What can hang from each mark:
sege: pineg
gogu: sege
zuneben: keve runa vavagof
negud: keve runa
vavagof: gogu negud
runa: negud
keve: zuneben
pineg: vavagof

Known rows, with every way that one mark hangs from another:
sege[pineg]: [ -0.1   3.3  19.3  -2.7  -8.3   7.1  20.8  20.6   3.2  27.8   4.3  -9.4
   0.9   5.4  -2.7 -17.8  21.1  29.8   5.7]
zuneben[runa vavagof]: [ 26.6  22.0   4.2   7.9  -7.5 -10.5  -1.4  -3.5 -19.2  15.2 -13.4 -30.7
  15.9   3.4 -20.3 -49.0  26.1   1.9  -2.2]
runa[negud[keve[zuneben[vavagof[gogu]]]]]: [  2.3  46.9  15.6  15.3   2.7  31.3  -2.8 -19.1   7.8   9.0 -55.8 -24.8
   4.5  -0.6 -22.1 -53.5   4.0 -11.8  50.8]
pineg[vavagof[gogu[sege] negud[runa]]]: [ -1.8   2.4  12.8   9.8 -18.4 -13.1  -2.5  22.8  -0.1  -7.5 -39.1 -28.3
   2.3  -5.2  25.8 -25.8   4.2 -14.2  -3.5]
sege[pineg[vavagof[gogu]]]: [  4.0  12.6  51.5 -15.3 -21.9  13.4  20.1  36.0  11.8   4.5  -9.6 -19.1
  16.6 -17.5   5.2 -41.3   3.1  11.8  22.4]
zuneben[keve vavagof[gogu]]: [  1.5  32.7  23.5 -28.0  12.1   7.6   5.2  -6.4   7.7 -21.1 -43.5 -30.1
  38.7  -7.4  -6.4 -48.8   6.8  -1.0  -7.9]
keve[zuneben[runa vavagof[gogu negud]]]: [ 24.9   7.9  -2.3  27.0  -8.5 -10.3  -3.9 -24.5 -14.2   9.8 -24.2 -31.8
   8.3  -2.8 -10.2 -67.4  12.3 -26.5  29.0]
sege[pineg[vavagof[negud[keve runa]]]]: [ -1.0  37.1  30.5  38.0 -29.0  10.1  -2.6  12.2   6.3  28.5 -14.3 -30.6
 -21.2   3.8  12.4 -29.9  12.2 -15.3   2.7]
keve[zuneben[runa[negud]]]: [ 13.8   1.7  -1.7  31.1  10.0   0.9  -4.3 -18.5 -15.4  44.3 -14.7 -15.4
  -6.3  14.1 -24.6 -33.4  30.7  -7.0  26.7]
keve[zuneben[runa]]: [  9.9  -5.3   2.4  21.9   3.3  -7.1   5.5 -14.1  -1.0  28.3 -11.2  -9.2
  -5.9  19.4 -24.9 -27.7  23.4  -2.0  13.8]
negud[keve[zuneben[vavagof[gogu]]] runa]: [ -8.2  42.9  22.3   6.2  -5.9   1.2 -15.0 -14.7  10.5   2.6 -47.8 -19.0
   0.3  -0.2 -26.5 -39.6   9.9 -24.0  27.9]
vavagof[gogu[sege[pineg]] negud[runa]]: [ -5.1 -11.4  11.0   9.7 -20.2 -17.9   5.2  33.4 -20.5  11.5 -23.3 -18.6
  -4.4  -2.0  14.4 -27.4  29.7   1.7  13.2]
gogu[sege[pineg]]: [ -0.4  -2.3  11.0  -4.1 -12.0   5.2  31.9  41.8   3.5  19.4 -22.3  -4.1
  -2.0  14.0  -4.3 -14.1  28.9  32.4   5.0]
runa[negud[keve[zuneben]]]: [ -9.4  27.4   5.4  32.8  11.7  35.6   2.6 -20.9  16.8  33.9 -36.1 -10.6
 -18.5  21.4 -16.0 -16.8  11.7  -2.2  30.4]
vavagof[gogu]: [ -8.3  -3.9  20.0 -19.0   3.2   7.5   9.1   5.2   7.1  -4.7 -14.2 -17.3
  13.9  -4.4   1.0 -20.5   3.0  20.2   5.2]
negud[keve[zuneben[runa vavagof]]]: [ 19.0  38.9   9.6  34.1  -5.2   9.1  -1.3 -18.8   4.0  20.2 -41.6 -19.9
  -4.9  15.5 -41.3 -47.8  19.8 -19.6  23.2]
zuneben[keve runa]: [  7.5   5.4  16.6   3.9  14.7  -5.1  -0.2 -10.7  -7.1   4.4 -21.3 -25.8
  15.7  13.5 -16.6 -30.6  30.3  -5.7 -23.4]
runa[negud[keve[zuneben[vavagof]]]]: [  5.0  55.9  -0.7  28.2   7.2  31.8   0.1 -21.9  14.1  29.5 -49.1 -20.5
  -7.0  12.6 -21.0 -38.9  11.6  -5.0  34.8]
vavagof[gogu[sege] negud[keve[zuneben]]]: [-13.5   2.5  -0.2  28.9  -1.3  25.0  16.6  -1.9  23.7  -9.9 -61.7 -11.4
 -20.8  18.9  -0.8 -20.7  -1.0  -8.2  29.9]

Rows:
[ 22.9  18.9   8.6   9.4   1.6 -10.0  -7.8 -21.7 -23.2 -14.8 -34.0 -47.4
  31.0  -5.9  -1.9 -72.0  19.0 -27.6  -4.9]
zuneben[keve runa vavagof[gogu negud]]
[  1.0  40.3   9.6  21.0 -13.0   0.5 -20.3 -15.7  -9.8  -4.5 -35.6 -41.5
   0.1  -5.7  -0.3 -43.7   7.0 -20.9   6.2]
zuneben[vavagof[gogu negud[keve runa]]]
[ 10.1   8.1   8.6  18.3 -23.7   9.0  33.9  40.0  10.5  16.5 -24.3 -19.2
  -6.8   7.6  25.1 -27.3   9.1  12.5   4.3]
gogu[sege[pineg[vavagof[negud]]]]
[  1.8  25.5  44.0  22.5 -27.1  32.7  14.3  18.2  16.4   0.7 -24.4 -30.8
  -6.3  -9.5  14.1 -45.7  -7.6  -4.9  28.7]
sege[pineg[vavagof[gogu negud[keve]]]]
[  5.0  28.2  19.7  34.5 -28.6  29.9  30.7  37.1  21.4   9.5 -40.7 -21.8
 -18.7  10.6  13.5 -27.5   5.7   3.5  12.0]
gogu[sege[pineg[vavagof[negud[keve]]]]]
[  6.2  11.5  12.0  21.7 -28.1 -13.6  10.3  40.0  -4.1  26.7 -21.2 -20.0
 -11.1   4.6  22.0 -25.4  22.4  -3.5  -2.8]
gogu[sege[pineg[vavagof[negud[runa]]]]]
[ 31.6  29.9  -0.3  19.9  -2.5  -4.9 -11.7  -8.1 -35.9  31.3 -15.7 -36.2
  16.1   0.9 -18.2 -54.8  33.6  -1.3  12.7]
zuneben[runa[negud] vavagof]
[ 23.8  29.4  21.8  -0.7  11.6  -1.7 -15.5 -14.5 -34.0  -3.8 -42.6 -45.8
  38.5 -12.2 -17.9 -76.6  33.4 -22.6  12.4]
zuneben[keve runa[negud] vavagof[gogu]]
[ 26.5  21.2   9.6  15.9   0.9  -3.7 -11.5 -15.3 -25.9  20.7 -32.7 -30.7
  20.3  -6.8 -28.2 -70.2  25.9 -18.0  46.2]
keve[zuneben[runa[negud] vavagof[gogu]]]
[-12.2   7.3   7.0  30.8   1.0  29.1   5.4 -24.4  22.8   0.3 -36.3 -16.9
 -19.2  10.8  -0.3 -25.3  -8.6 -12.3  30.4]
vavagof[gogu negud[keve[zuneben]]]
[-13.4  18.4  -6.4  45.5   2.4   4.3  -9.9 -30.1  13.1  28.5 -27.1 -14.7
 -33.6  24.6  -1.1  -9.3   9.5 -22.9   3.8]
vavagof[negud[keve[zuneben] runa]]
[  6.4  13.3  26.7  -3.5 -21.4   9.7  34.6  52.0  15.8  16.2 -27.1  -9.8
   2.9   5.1   4.4 -22.6  14.8  20.2   6.5]
gogu[sege[pineg[vavagof]]]
[ -2.0  38.0  21.6   3.4  -4.5  25.5   6.0 -13.7  24.7  -4.7 -50.1 -15.9
   3.8   2.2 -25.8 -43.7  -2.4  -7.3  36.9]
negud[keve[zuneben[vavagof[gogu]]]]
[-17.8  11.3   9.5  32.7  -1.8   3.9 -15.8 -25.5  11.8  10.0 -36.2 -19.4
 -21.2   9.4  -4.2 -23.4   5.5 -27.3  23.0]
vavagof[gogu negud[keve[zuneben] runa]]
[  9.9  13.8  17.3  17.8 -21.1  11.4  21.0  17.2  10.0  28.0   1.0 -23.3
  -4.9   0.0  24.2 -34.8   1.6   8.1   3.8]
sege[pineg[vavagof[negud]]]
[-10.2   2.9   5.8  17.9  -6.4  24.9  12.9   8.6  12.1 -21.1 -52.8 -23.3
 -11.4  10.0   8.3 -18.5   0.4   4.3  10.0]
vavagof[gogu[sege] negud[keve]]
[ 27.4  26.4  -6.6  21.3   4.7  -8.9  -2.8 -25.2 -19.5   6.0 -26.8 -43.1
  20.1   9.5  -2.0 -59.6  26.4 -22.6 -21.0]
zuneben[keve runa vavagof[negud]]
[  0.5   4.6  29.9 -17.0 -11.8  10.3  21.5  36.1  19.5 -17.7 -45.8 -16.0
  16.8  -5.3   8.5 -25.0  -4.9  12.7   6.4]
pineg[vavagof[gogu[sege]]]
[ -8.5  15.4  -6.7  42.0   3.9  27.4   8.5 -29.0  28.4  20.2 -28.8 -12.4
 -28.9  26.6  -0.1 -12.8  -2.8  -5.4  12.4]
vavagof[negud[keve[zuneben]]]
[  4.2  19.1   8.1 -13.2   1.1   4.4   9.5  -9.9  14.8   4.7 -32.8 -14.9
  18.6  -2.4 -14.9 -45.6   1.5  -0.6  28.6]
keve[zuneben[vavagof[gogu]]]
